Known rows, with every way that one mark hangs from another
[raro [nolevob dosul]]: [ 2.18  3.07  0.91  0.57 -2.82  2.48  1.48 -0.55  0.65 -0.76  2.11 -2.12
  1.21  1.10  2.46 -4.69 -1.98 -2.35 -2.41  0.01  0.15 -1.70  0.95  0.20
  0.90 -0.12  2.31  0.46 -3.31  2.11 -3.47 -0.01]
[gutine [vokunif mimo]]: [ 3.22  0.27  2.09  0.64 -1.08  2.23  3.26 -0.27  1.64  3.83  1.26 -0.04
 -1.45  4.32  2.89 -1.75  0.95 -2.26 -0.36  0.70 -0.51 -1.20  1.23  2.46
  3.29  1.69  2.27  2.95 -3.35  3.59 -3.67 -0.86]
[nolevob [dosul [gutine vokunif] livir]]: [ 2.71  1.86  2.38  1.50 -2.41  2.20  1.00 -2.28  2.38  1.02  2.46 -0.22
 -0.49  1.94  2.44 -4.85 -0.51 -2.45 -2.91 -0.89  0.21 -1.75  0.63  0.59
  2.34 -0.18  3.27  0.89 -2.82  3.61 -4.34  0.34]
[labo mufu]: [ 2.57  0.27  3.12 -0.09 -1.95  2.19  2.23 -0.19  1.56 -1.31  2.74 -2.18
 -2.09  1.76  2.20 -1.96 -0.60 -2.02 -0.72 -0.91  0.40 -0.66  2.10  1.08
  3.97  0.51  2.79  2.29 -1.51  4.41 -4.29 -1.53]
[mufu [mimo gutine]]: [ 3.58  1.49  2.57 -0.31 -2.94  2.96  3.03  0.43  1.49  0.25  2.31 -1.83
 -1.14  1.06  2.62 -1.82  0.25 -2.24 -0.25 -1.78  0.00 -1.45  1.48  1.05
  0.91  1.38  2.11  3.31 -4.58  2.30 -3.41 -1.93]
[mufu [gutine [vokunif mimo]] labo [raro [nolevob [dosul livir]]]]: [ 3.61  1.92  0.88 -0.41 -3.55  3.22  2.40  2.49 -1.12  3.63  3.44 -1.64
  0.65 -0.50  0.73 -0.51  0.10  0.96  2.04 -0.63 -1.79  0.85  0.82  0.40
 -2.15 -0.55  0.07  2.55 -3.64  2.24 -3.32 -1.27]
[vokunif [mimo [labo gutine mufu]]]: [ 1.96 -0.79  3.15 -1.83 -0.87  2.37  3.75  0.49  2.63  1.09  1.31 -0.78
 -1.40  3.75  2.10 -1.93  0.81 -2.07  0.18 -0.29 -0.08  0.01  2.08  2.37
  0.13  2.14  1.73  3.62 -0.22  4.69 -4.31 -1.08]
[mufu [gutine vokunif] labo mimo [raro [nolevob [dosul livir]]]]: [ 4.51  2.63  1.03 -0.54 -4.41  3.20  2.09  3.34 -2.07  3.30  4.37 -2.19
  0.28 -2.31  0.74  0.39  0.31  1.03  3.03 -1.58 -2.31  0.93  0.44 -0.20
 -3.93 -0.42 -0.22  3.13 -5.27  1.10 -2.69 -1.64]
[mufu gutine mimo [raro nolevob]]: [ 3.37  2.77  1.15  0.07 -5.07  4.11  2.58  2.29 -1.34  0.70  4.38 -3.15
 -0.35 -2.00  1.43  0.27 -0.82  0.33  1.08 -1.69 -0.58 -0.41  1.27  0.31
  0.43 -0.80  0.60  2.67 -5.58  1.54 -3.02 -2.96]
[mimo [gutine [vokunif labo]] [mufu [raro [nolevob dosul]]]]: [ 1.96 -0.47  1.94 -2.66 -1.08  2.38  4.26  2.08  1.62  2.18  0.43 -1.80
 -0.37  2.54  1.05  0.90  0.31 -0.82  0.53 -0.71 -1.11 -0.84  1.77  1.62
 -1.04 -0.47  0.68  2.85 -1.20  2.81 -3.00 -1.18]
[vokunif [labo gutine]]: [ 2.01  0.09  2.57 -0.52 -1.60  2.71  2.95 -0.26  2.30  1.34  1.69 -0.55
 -0.51  3.64  2.45 -3.12  0.42 -2.51 -1.49 -0.23  0.23 -0.11  1.77  1.78
  2.27  2.30  1.62  2.66 -2.64  4.10 -4.66 -1.40]
[mimo [mufu labo [raro nolevob]] vokunif]: [ 2.93  0.72  1.84 -2.00 -2.32  2.11  3.93  1.79  0.13  0.22  2.08 -1.12
 -1.46  0.74  0.96  0.12  0.16 -0.07  1.19 -1.59 -0.72 -0.64  1.32  1.12
 -0.49 -0.77  0.77  3.57 -3.20  4.42 -2.88 -0.22]
[gutine [vokunif [labo [mufu [raro [nolevob [dosul livir]]]]] mimo]]: [ 2.20 -0.82  2.48 -0.29 -0.17  1.96  3.17  0.77  1.66  4.69  1.08 -0.01
 -0.58  4.32  2.06 -0.94  0.90 -1.79 -0.25  1.22 -1.35 -0.10  1.24  2.29
 -0.21  1.26  1.45  2.70 -0.35  3.64 -4.60 -0.51]
[vokunif [mimo gutine labo [mufu [raro nolevob]]]]: [ 1.95 -0.58  2.66 -2.76 -1.20  2.73  4.87  1.53  2.57  1.23  0.43 -1.56
 -0.75  3.14  1.48  0.29  0.52 -1.14  0.63 -0.90 -0.20 -0.90  1.93  2.41
 -2.00  0.31  1.01  3.70 -0.60  4.11 -3.71 -1.44]
[dosul [gutine vokunif] livir nolevob [raro [mufu mimo]]]: [ 3.35  3.61  1.60  2.40 -5.30  1.19  0.63 -7.79  1.30  4.44  2.49  0.08
  0.19 -1.04  1.45 -4.33 -0.17 -2.48 -3.41 -3.33  0.06 -3.60  0.18  1.55
  0.11 -1.33  1.34  1.31 -5.47  4.27 -5.75  0.85]
[nolevob [dosul gutine livir raro]]: [ 2.15  2.53  2.04  1.93 -3.14  1.97  0.37 -4.42  2.52  0.55  2.72 -0.20
  0.12  0.82  1.92 -6.02 -1.30 -3.01 -3.91 -1.62  0.44 -1.85  0.80 -0.09
  1.48 -0.68  2.96  0.50 -2.60  3.96 -4.71  0.78]
[mimo gutine]: [ 2.78  1.12  2.35 -0.50 -2.49  3.09  3.19 -0.32  2.23  0.05  1.45 -1.53
 -0.60  2.20  2.59 -2.81 -0.10 -2.21 -1.34 -1.44  0.65 -1.75  1.90  1.21
  3.39  1.04  2.19  2.61 -3.57  3.14 -3.82 -1.51]
[vokunif [mimo gutine mufu]]: [ 2.22 -0.52  2.97 -1.43 -1.07  2.38  4.27  0.28  3.35  0.90  0.63 -1.74
 -1.32  3.67  2.31 -1.50  0.46 -2.15 -0.21 -0.76  0.13 -0.89  1.97  2.28
 -0.30  1.00  2.27  3.31 -1.00  3.94 -3.98 -1.89]
[mufu [gutine [vokunif mimo]] labo raro]: [ 4.24  0.92  1.54 -0.23 -3.54  3.45  3.20  2.09 -0.74  3.35  3.68 -1.33
 -1.21  0.34  0.90  0.83  1.15  0.94  2.86 -1.02 -1.28  0.74  1.10  1.11
  1.09  0.25  0.37  3.67 -4.94  3.18 -2.92 -2.38]
[raro [mufu gutine labo mimo]]: [ 6.16  2.32  1.71 -0.44 -4.23  2.49  1.74 -0.21 -0.24  0.70  4.92 -2.01
 -0.62 -1.23  1.93 -1.79  0.14 -0.51  2.18 -2.74 -0.12 -0.15  0.47  0.35
  0.14  0.26  2.05  2.28 -8.55  2.45 -3.49 -1.29]
[labo gutine]: [ 2.10  1.13  1.90 -0.32 -2.49  3.03  2.37 -0.25  1.69  0.39  2.27 -1.48
 -0.67  2.19  2.45 -3.65 -0.27 -2.18 -1.30 -0.88  0.45 -0.20  2.37  1.29
  4.46  1.60  2.11  2.40 -2.90  3.71 -4.16 -1.59]
[raro nolevob]: [ 2.32  3.01  1.22  0.59 -3.38  2.77  2.19 -0.12  0.64 -0.21  2.15 -2.13
  0.25  1.24  2.78 -3.53 -1.66 -2.10 -2.23 -0.38  0.64 -2.12  1.12  1.01
  2.47 -0.07  2.04  1.16 -4.19  3.00 -3.96 -0.74]
[labo gutine [mufu mimo raro]]: [ 1.78 -0.26  2.56 -1.66 -2.49  3.11  2.65  1.99  0.55 -0.16  3.29 -2.83
 -1.94  0.33  1.00  0.34 -0.05 -0.78  1.21 -1.44 -0.58  1.06  3.01  1.08
  2.56  0.71  1.47  3.37 -0.57  3.56 -3.95 -2.84]
[labo [gutine vokunif] mufu]: [ 1.77 -0.87  2.68 -1.82 -1.05  1.94  2.70  1.24  1.38  1.60  1.97 -1.37
 -2.03  2.77  1.95 -1.70  0.55 -1.80  0.51 -0.41 -0.73  0.79  2.74  1.67
  3.35  2.00  1.75  3.16 -0.06  4.05 -4.00 -1.26]
[vokunif [labo gutine [mufu [raro nolevob]]] mimo]: [ 0.59 -1.58  2.84 -1.91 -0.67  2.66  3.89  1.47  2.28  2.25  1.15 -1.10
 -0.84  4.09  1.47 -0.66  0.70 -1.58  0.05  0.61 -0.54  0.88  2.23  2.64
 -0.87  2.02  0.97  3.25  1.15  4.47 -4.99 -2.12]
[raro [mufu gutine] [nolevob [dosul livir]]]: [ 4.17  3.38  0.63  0.01 -3.61  2.37  0.56 -1.02  0.04  0.78  3.92 -2.17
  2.33 -1.09  2.11 -4.84 -2.09 -1.01 -1.10 -1.33  0.12 -0.69  0.59 -0.39
 -0.33 -1.38  2.23 -0.49 -5.62  1.75 -4.66  0.45]

Rows
[ 3.10  0.07  2.92 -0.92 -1.88  2.19  3.55  0.53  2.32  0.83  2.11 -1.85
 -1.58  2.50  2.11 -1.68  0.60 -1.41  0.93 -0.87 -0.26  0.13  1.39  1.81
 -1.39  0.89  1.98  3.31 -2.20  4.18 -3.80 -1.90] => [vokunif [mimo [mufu gutine labo]]]
[ 2.18  1.10  3.25  0.67 -3.39  2.51  2.29 -0.47  2.12  3.18  2.48 -0.01
 -2.10  1.72  2.27 -1.40  0.39 -1.42 -1.99 -1.67  0.23 -2.19  0.52  2.11
  1.51 -0.54  1.93  2.24 -2.79  5.08 -5.60 -0.72] => [dosul [gutine [vokunif [labo [mufu mimo [raro nolevob]]]]] livir]
[ 1.72 -0.62  2.55 -2.21 -2.09  2.84  3.08  2.19  0.33  0.21  3.03 -1.88
 -2.13  0.58  1.00  0.13  0.39 -0.71  1.41 -1.44 -0.83  1.09  2.93  1.16
  2.08  1.16  1.15  3.98 -0.57  3.71 -3.63 -2.07] => [labo gutine [mufu [mimo vokunif] raro]]
[ 1.73  0.03  2.72 -1.26 -1.71  2.51  3.42  0.12  2.13  0.31  1.54 -0.95
 -1.23  2.91  1.62 -1.41  0.13 -1.60 -0.28 -0.33  0.03 -1.20  1.28  2.03
 -0.49  0.68  1.86  2.74 -0.84  4.41 -3.75 -0.75] => [vokunif [mimo [labo [mufu [raro [nolevob [dosul gutine]]]]]]]
[ 2.65 -0.27  2.86 -2.80 -1.35  2.09  3.46  1.57  0.57  0.75  2.30  0.35
 -0.90  1.01  1.32 -1.66  0.57 -0.56  0.67 -1.36 -0.88 -0.04  1.58  0.73
 -0.94  0.66  0.27  3.82 -1.14  4.39 -3.70  1.15] => [mimo [labo [mufu gutine [raro [nolevob [dosul livir]]]]] vokunif]
[ 1.79  1.11  1.93  0.57 -2.25  1.35  1.35 -3.46  2.09  0.87  2.03  0.24
 -1.05  2.25  1.59 -4.34 -0.23 -3.03 -2.27 -0.68 -0.28 -1.79  0.62  0.58
  1.04  0.61  2.38  1.22 -2.57  3.58 -2.94  0.84] => [nolevob [dosul [gutine [vokunif [labo mufu]]] raro]]
[ 2.57 -1.35  2.96 -0.43 -0.06  1.72  3.66  0.42  2.12  4.20  0.93  0.26
 -1.86  5.24  2.54 -0.98  1.55 -2.31  0.13  1.05 -0.96 -0.40  1.26  2.83
  1.13  2.36  1.76  3.38 -1.40  4.13 -4.13 -0.83] => [gutine [vokunif [labo mufu] mimo]]
[ 2.17  0.39  2.19 -0.91 -1.62  2.57  3.06  0.95  1.92  1.52  1.78 -2.08
 -0.20  2.09  1.37 -1.25 -0.18 -1.02  0.21 -0.50 -0.62  0.45  1.78  1.57
 -1.89 -0.26  1.73  2.56 -0.39  4.01 -4.48 -1.55] => [vokunif [mimo [mufu [labo gutine] [raro [nolevob [dosul livir]]]]]]
[ 2.71  0.59  2.32 -0.75 -2.11  2.62  3.08  1.04  1.64  1.43  2.29 -2.21
 -0.31  1.40  1.44 -1.21 -0.16 -0.64  0.63 -0.74 -0.69  0.51  1.44  1.30
 -2.49 -0.47  1.61  2.63 -1.17  3.71 -4.29 -1.71] => [vokunif [mimo [mufu gutine labo [raro [nolevob [dosul livir]]]]]]
[ 1.40  3.54  1.89  1.87 -5.06  2.12  0.93 -4.25  2.27  2.06  2.60 -0.09
 -0.44 -0.04  2.25 -5.16 -1.58 -2.63 -4.64 -2.62  1.12 -3.23  0.60  0.97
  1.27 -1.52  1.84  0.72 -3.44  5.27 -5.97  0.61] => [dosul gutine livir [raro nolevob]]
[ 3.09  0.33  2.10 -1.44 -2.29  2.56  3.22  1.59  0.82  0.79  2.45 -2.40
 -1.62  1.14  0.88  0.80  0.22 -0.23  1.51 -1.52 -0.67  0.32  2.01  1.30
  1.39 -0.61  1.33  3.18 -2.59  4.32 -3.28 -1.99] => [mimo [mufu [labo [gutine vokunif]] raro]]
[ 4.40  2.64  0.98 -1.57 -2.57  1.97  1.61  0.05  0.31  2.24  2.59 -1.39
  2.14 -0.27  2.00 -2.99 -0.94 -1.38 -0.04 -1.52 -0.73 -1.26  0.44  0.32
 -3.27 -0.55  1.60  0.94 -5.19  1.30 -4.11  1.13] => [raro [mufu [mimo [gutine vokunif] labo]] [nolevob [dosul livir]]]
[ 2.29  0.85  2.30  0.24 -2.35  2.23  1.89 -1.08  1.57  0.02  2.54 -0.66
 -1.50  2.00  1.59 -2.37  0.06 -1.96 -1.07 -0.58 -0.28 -1.59  0.58  0.81
  1.51  0.39  2.70  1.69 -3.01  3.06 -2.71 -0.49] => [nolevob [dosul [gutine [vokunif [labo [mufu mimo raro]]]]]]
[ 2.77 -1.15  3.36 -3.40 -0.65  1.93  4.34  1.57  2.18  1.79  0.55 -0.29
 -1.65  3.23  1.96 -0.49  1.50 -1.73  1.01 -1.31 -0.73 -1.04  1.92  1.91
  0.22  1.96  0.76  4.21 -1.15  3.96 -3.31 -0.07] => [mimo [gutine vokunif] [labo mufu]]
[ 1.81  0.08  2.64 -2.40 -1.60  2.66  2.65  1.33  1.25  0.28  2.16 -1.47
 -0.22  1.20  1.13 -1.48 -0.28 -1.05 -0.08 -1.15 -0.44  0.43  2.39  0.96
  0.39  0.41  0.89  2.76  0.22  4.37 -4.49 -0.36] => [mimo [labo gutine [mufu [raro [nolevob [dosul livir]]]]]]
[ 3.79  2.28  1.06 -1.21 -4.11  3.46  3.39  3.28 -1.25  2.34  2.72 -2.27
 -0.33 -0.97  0.82  1.77  0.41  0.31  2.47 -1.81 -1.48 -0.82  0.95  0.88
 -2.06 -0.14  0.03  3.69 -5.24  1.68 -2.54 -2.07] => [mufu labo [mimo [gutine vokunif]] [raro nolevob]]
[ 3.46 -0.28  2.79 -2.66 -1.37  1.70  4.17  1.67  2.15  1.73  0.79 -1.58
 -1.68  2.43  1.76 -0.21  1.25 -1.27  1.58 -1.79 -0.92 -0.65  1.57  1.60
 -1.22  0.75  1.24  3.84 -2.60  3.56 -2.91 -1.02] => [mimo [gutine vokunif] [mufu labo]]
[ 2.10 -0.72  2.62 -4.78 -0.75  2.12  5.14  2.45  1.76  1.11  0.19 -0.12
 -0.25  1.59  0.83  0.01  0.81 -0.39  0.83 -2.16 -0.97 -0.87  1.90  1.28
 -3.58 -0.37 -0.27  4.31 -0.42  4.07 -3.21  1.08] => [mimo gutine labo [mufu [raro [nolevob [dosul livir]]]] vokunif]
[ 3.35  1.77  1.36 -2.01 -3.66  3.35  3.27  2.74 -1.39  1.06  3.60 -1.12
  0.00 -1.45  0.98 -0.28  0.20  0.38  1.94 -1.63 -1.47 -0.05  0.91  0.04
 -2.93  0.12 -0.37  3.74 -4.67  1.56 -2.10 -0.56] => [mufu gutine [mimo labo vokunif] [raro [nolevob dosul]]]
[ 1.80  3.33  1.44  0.88 -3.51  2.51  1.16 -1.15  1.42 -0.36  2.32 -1.57
  0.81  0.73  2.49 -5.11 -1.89 -2.22 -3.29 -0.79  0.60 -2.30  0.59  0.37
  0.59 -0.77  2.52  0.20 -3.05  2.98 -4.40  0.22] => [raro [nolevob [dosul gutine livir]]]
[ 2.89 -0.60  2.47  0.19 -0.41  2.08  3.66 -0.05  2.05  4.70  0.83  0.59
 -1.32  5.41  2.85 -1.53  1.52 -2.48 -0.40  1.14 -0.74 -0.85  0.99  2.82
  1.68  2.39  1.80  3.24 -2.79  3.85 -4.04 -0.74] => [gutine [vokunif labo mimo]]
[ 2.67 -0.99  2.81 -2.19 -1.52  2.33  4.44  1.48  1.15  1.10  2.21 -0.39
 -1.90  1.93  1.28  0.05  1.00 -0.32  0.98 -1.30 -0.67  0.21  1.60  1.39
  0.13  0.21  0.55  4.08 -2.69  4.49 -3.27 -0.87] => [mimo [mufu gutine raro] [vokunif labo]]
[ 2.24 -0.38  2.33 -2.47 -1.87  2.24  4.42  1.96  0.70  1.13  2.03 -0.67
 -1.27  1.51  1.28 -0.17  0.53 -0.18  0.78 -1.12 -0.78 -0.06  1.40  1.34
 -1.17 -0.06  0.18  3.70 -2.57  4.10 -3.27 -0.58] => [mimo [mufu gutine [raro nolevob]] [vokunif labo]]
[ 3.25  0.35  3.37 -0.81 -2.80  2.30  2.37  1.13  0.87 -0.90  3.82 -2.73
 -2.39  0.12  2.10 -1.41  0.02 -1.39  1.02 -1.69 -0.36  0.27  1.83  0.59
  0.83  1.02  2.02  3.22 -2.44  3.21 -3.70 -2.17] => [labo [mufu gutine mimo]]
[ 3.55  0.70  2.20  0.17 -2.38  2.64  2.98  0.35  1.11  2.88  2.61 -0.78
 -1.32  2.44  2.77 -2.50  0.80 -1.41  0.42 -0.34 -0.51 -0.21  1.23  1.50
  2.22  1.58  1.65  3.02 -4.22  2.98 -3.42 -1.50] => [mufu [gutine [vokunif mimo]]]
[ 2.70 -0.46  3.26 -0.74 -2.14  2.75  3.05  1.13  1.16  0.62  3.06 -1.67
 -1.66  1.64  1.62 -0.15  0.49 -1.16  0.42 -0.80 -0.46  0.30  1.59  1.28
  0.60  1.07  1.26  3.22 -2.32  3.81 -4.28 -2.34] => [vokunif [labo [mufu gutine mimo raro]]]
[ 2.62  2.47  1.53  0.53 -3.98  1.40  1.50 -4.11  2.02  5.43  2.24  1.23
 -0.29  1.03  2.00 -3.62 -0.37 -2.16 -2.55 -2.21  0.24 -2.96  0.06  1.92
 -0.52 -1.24  1.42  1.05 -4.44  5.09 -5.76  1.77] => [dosul [gutine [vokunif [mimo labo]]] livir [raro mufu nolevob]]
[ 3.45  1.84  1.60 -1.74 -3.59  3.37  2.99  2.71 -1.17  1.66  3.67 -1.03
  0.30 -1.64  1.04 -0.59  0.12  0.43  1.53 -1.79 -1.48  0.17  0.96 -0.03
 -3.29 -0.19 -0.38  3.62 -4.15  1.87 -2.88 -0.45] => [mufu gutine [mimo labo vokunif] [raro [nolevob [dosul livir]]]]
[ 3.39  1.60  1.29 -0.45 -3.91  3.60  3.20  2.93 -1.35  3.50  3.59 -1.88
 -0.55 -0.39  1.46  1.21  0.38  0.29  1.79 -0.75 -1.51 -0.11  0.91  0.98
 -0.71  0.13 -0.10  3.28 -5.35  1.51 -2.87 -2.40] => [mufu [gutine [vokunif labo]] mimo [raro nolevob]]
[ 1.47 -1.39  2.78 -2.02 -0.60  1.93  3.09  1.37  1.81  2.30  1.58 -1.16
 -2.07  3.50  1.99 -1.51  0.94 -1.88  0.81  0.03 -0.89  1.01  2.76  2.17
  2.20  2.35  1.71  3.44  0.77  4.16 -4.14 -1.37] => [labo [gutine [vokunif mimo]] mufu]
[ 0.83 -0.78  1.71 -2.14 -1.10  2.49  2.92  2.24  0.50  2.28  1.82 -1.83
 -0.86  2.23  0.94 -0.25  0.05 -0.78  0.99  0.33 -1.34  1.08  2.78  1.66
  1.43  0.90  1.06  2.73  1.27  3.30 -3.69 -1.49] => [labo [gutine [vokunif mimo]] [mufu [raro [nolevob dosul]]]]
[ 4.05  2.46  0.57 -1.29 -2.66  2.00  1.81 -0.05  0.11  1.64  2.49 -1.66
  1.75  0.35  2.03 -2.79 -0.90 -1.67  0.06 -0.86 -0.64 -1.45  0.31  0.49
 -2.40  0.03  1.81  0.73 -5.96  0.77 -3.22  0.45] => [raro [mufu [mimo [gutine [vokunif labo]]]] [nolevob dosul]]
[ 2.51  0.16  2.11 -3.47 -1.70  2.14  4.31  2.42  1.10  0.95  1.03 -0.99
 -0.27  0.56  0.70 -0.39  0.46 -0.06  1.14 -2.27 -1.14 -0.41  1.71  0.76
 -3.20 -0.63  0.25  3.80 -1.44  3.57 -3.18  0.14] => [mimo gutine [mufu labo [raro [nolevob [dosul livir]]]] vokunif]
[ 1.11  1.91  2.11  1.17 -3.47  1.56  1.94 -3.49  2.67  5.58  1.36  1.40
 -0.63  2.36  2.29 -4.03 -0.04 -2.79 -3.63 -1.31  0.00 -2.71  0.21  2.18
 -1.07 -0.23  1.09  1.61 -2.35  5.29 -5.91  1.00] => [dosul [gutine [vokunif labo mimo]] livir [raro nolevob]]
[ 2.06  0.55  2.78  0.76 -1.75  2.24  1.61 -1.49  2.51  1.66  2.21 -0.18
 -0.74  2.47  1.76 -3.21 -0.07 -1.96 -2.11 -0.46 -0.23 -1.06  0.83  1.04
  0.98 -0.18  2.83  1.36 -1.04  4.03 -4.65 -0.16] => [nolevob [dosul [gutine [vokunif [labo [mufu raro]] mimo]] livir]]
[ 3.49 -0.42  2.77 -2.54 -1.88  2.51  4.09  1.93  0.98  1.28  2.33 -1.61
 -1.85  1.41  1.07  1.43  0.76  0.04  1.89 -1.65 -0.78 -0.05  1.69  1.45
  0.22 -0.57  0.48  3.85 -2.76  4.43 -2.93 -1.10] => [mimo labo [mufu [gutine vokunif] raro]]
